Each row was made from one walk, in order. Every step used is in the known rows, and no mark comes twice. Write each row's walk.
Known rows:
zaner > diduse > gero > seku > mekot: [ 20   9 -29  10   9 -36 -16 -23  -4 -23  25  -7  58  20  33   0 -10  21
  -2  57]
mekot > diduse > gero: [ 20  15 -28  -7  32 -39 -31  -8  -1 -13  25   5  54  27  -2  13  28   7
  -4  -8]
diduse > zaner > gero: [-22  64   2  16  11   1   2  -3  28 -28  34  12  63   7  25 -24 -24 -16
   5  20]
gero > mekot > diduse > zaner: [  8  20 -16  -9  19 -15  18  11  35 -20  45 -13  58  32 -15  10  13  29
   4  -4]
zaner > gero > mekot: [-19  51 -23  -3  11 -21  15  -4  34 -17  15 -35  46   2   3 -21 -11   9
  27   5]
zaner > diduse > gero > seku: [ 12  10 -21  13   9 -28 -23 -23 -14 -21  25  -2  63  21  41   1 -15  15
   1  60]
tabak > zaner > gero > mekot > seku: [-14  27 -23  -6   2  23   8   8  24 -12  26 -17  89  13  15  -7  -4  -7
  -8  42]
diduse > zaner > gero > seku > mekot: [-15  63 -14  20   9   4   2   4  37 -23  28  -2  69   3  19 -28 -30   3
  -4  35]
tabak > zaner > gero: [-17  36 -11   2   1  23  -2  -3  11 -15  28  -1  90   6  23 -16   0 -28
   3  33]
tabak > zaner > diduse > gero > mekot > seku: [  8  -7 -19  -6   4   8  -6  -7   0 -21  38   3  93  31  35  14   2   1
 -22  68]
logu > mekot > seku: [ -7  51 -37 -17 -15   4   2 -10  36   4   4 -14  13  31  49  22 -16   7
  29  -9]
logu > mekot > diduse: [  4  39 -18 -35  -4 -22  -1 -15  27  -8  22  -3  20  26  18  10  20   9
  27 -47]
tabak > zaner > gero > seku > mekot > diduse: [ -2  31 -25  -4   2  17  -6   7  17  -8  25 -10  97   3   4 -20   3  -4
 -12  40]
seku > mekot > diduse > gero: [ 34  20 -50  -6  26 -52  -2  -7  33 -16  24 -10  36  21 -13   7  32  18
   3 -13]
diduse > zaner > gero > seku: [-23  64  -5  22   9  13  -6   4  27 -21  28   3  73   3  25 -25 -35  -4
  -1  38]
mekot > diduse > zaner > gero > seku: [  5  43  -6  -4  17 -15 -16   6  13 -11  34  14  73   9 -10 -21   3  10
  -9   4]
kapu > gero > seku: [-23  73 -24  19   5   1   2  -1  24  -5   2 -12  61  -8  25 -27 -13  11
  31  33]
diduse > gero: [ -2  25 -38  16  29 -22 -27 -17   5 -24  15 -10  48  28  37  22   1  -9
   5  20]
tabak > zaner > diduse > gero > seku > mekot: [ 13  -3 -21   1   3   6 -10 -10  -1 -23  39   3  96  23  33   4   3  -2
 -22  68]
kapu > gero > seku > mekot: [-11  70 -36  15   6 -11  11   0  38  -7   3 -18  54 -10  16 -29  -5  19
  27  28]
diduse > gero > mekot: [ -2  12 -43   5  34 -28 -10  -9  22 -31  20 -31  47  35  22  30   5  14
   0  20]
zaner > diduse > gero: [ 12   9 -13   7  11 -38 -16 -30 -13 -28  30   6  52  23  41   2  -3   3
   8  41]

Write each row's walk:
[ 19  15 -35  -2  29 -28 -38   0  -2  -7  19  -3  64  24  -1  11  17  18
 -11  10] | mekot > diduse > gero > seku
[ 32  29 -40  -3  12 -37  12  -3  36  -6  28  -8  34  18 -17   0  29  14
  21 -18] | seku > mekot > diduse
[ -1  57 -38   5   8 -21  -6   0  27  -2   5 -29  57 -10  -4 -34 -15  18
  13  20] | zaner > gero > seku > mekot > diduse
[  2  13 -55   6  31 -23 -13  -2  24 -20  10 -31  47  38  26  35  -5  22
  -8  33] | diduse > gero > mekot > seku
[-21  65 -27  17   2  -1 -12  -1  16  -2   2 -27  60  -9  19 -29 -31   3
  23  32] | zaner > gero > seku
[-22  55  -3   8  15  -2  13   2  40 -32  38  -3  62  10  14 -19 -20   1
   0  19] | diduse > zaner > gero > mekot
[ 12  32  -2   0  17 -11  -9   3  12 -13  45  26  63  23  -4  -2  15   1
  -1  -8] | mekot > diduse > zaner
[ -6  66 -28   7  12 -16   8   4  40 -10  12  -6  64  -8   3 -34   1  25
  10  24] | kapu > gero > seku > mekot > diduse > zaner
[  0  28 -45   7   5   5  21  13  38   0  17 -36  41  34  15  27 -17  28
  22  27] | gero > mekot > seku
[ 24  38 -30  -6  17 -40  12  -1  44 -17  34   0  44  10 -20 -17  21  14
   2 -13] | seku > mekot > diduse > zaner > gero
[ -4  48  -7 -39   0 -24  -1 -12  34 -19  27   4  30  19  14  -8  11   9
   9 -42] | logu > mekot > diduse > zaner > gero
[-10  51 -18 -13  19 -32  22  -1  38 -17  20 -13  51   2  -8 -21  23  25
  24  -8] | kapu > gero > mekot > diduse
[  6  42  -1  -7  19 -21 -11   0  15 -16  39  21  66  11 -10 -21  11   3
  -5  -9] | mekot > diduse > zaner > gero
[-10  62 -39  14   4 -14  -2  -2  30  -4   2 -34  53 -10   8 -32 -24  11
  20  28] | zaner > gero > seku > mekot
[ -8  43 -22 -15  17 -34   9  -1  29 -15  19 -27  49   1 -15 -24   5  18
  16  -7] | zaner > gero > mekot > diduse
[ -5  49 -12 -34  -3 -16  -6  -8  34 -16  23  -1  38  18  15  -7   4  18
   5 -28] | logu > mekot > diduse > zaner > gero > seku
[ 15   1 -26  -1  12 -38  -7 -20   0 -25  27  -8  52  30  33  12  -8  25
  -3  51] | zaner > diduse > gero > mekot > seku
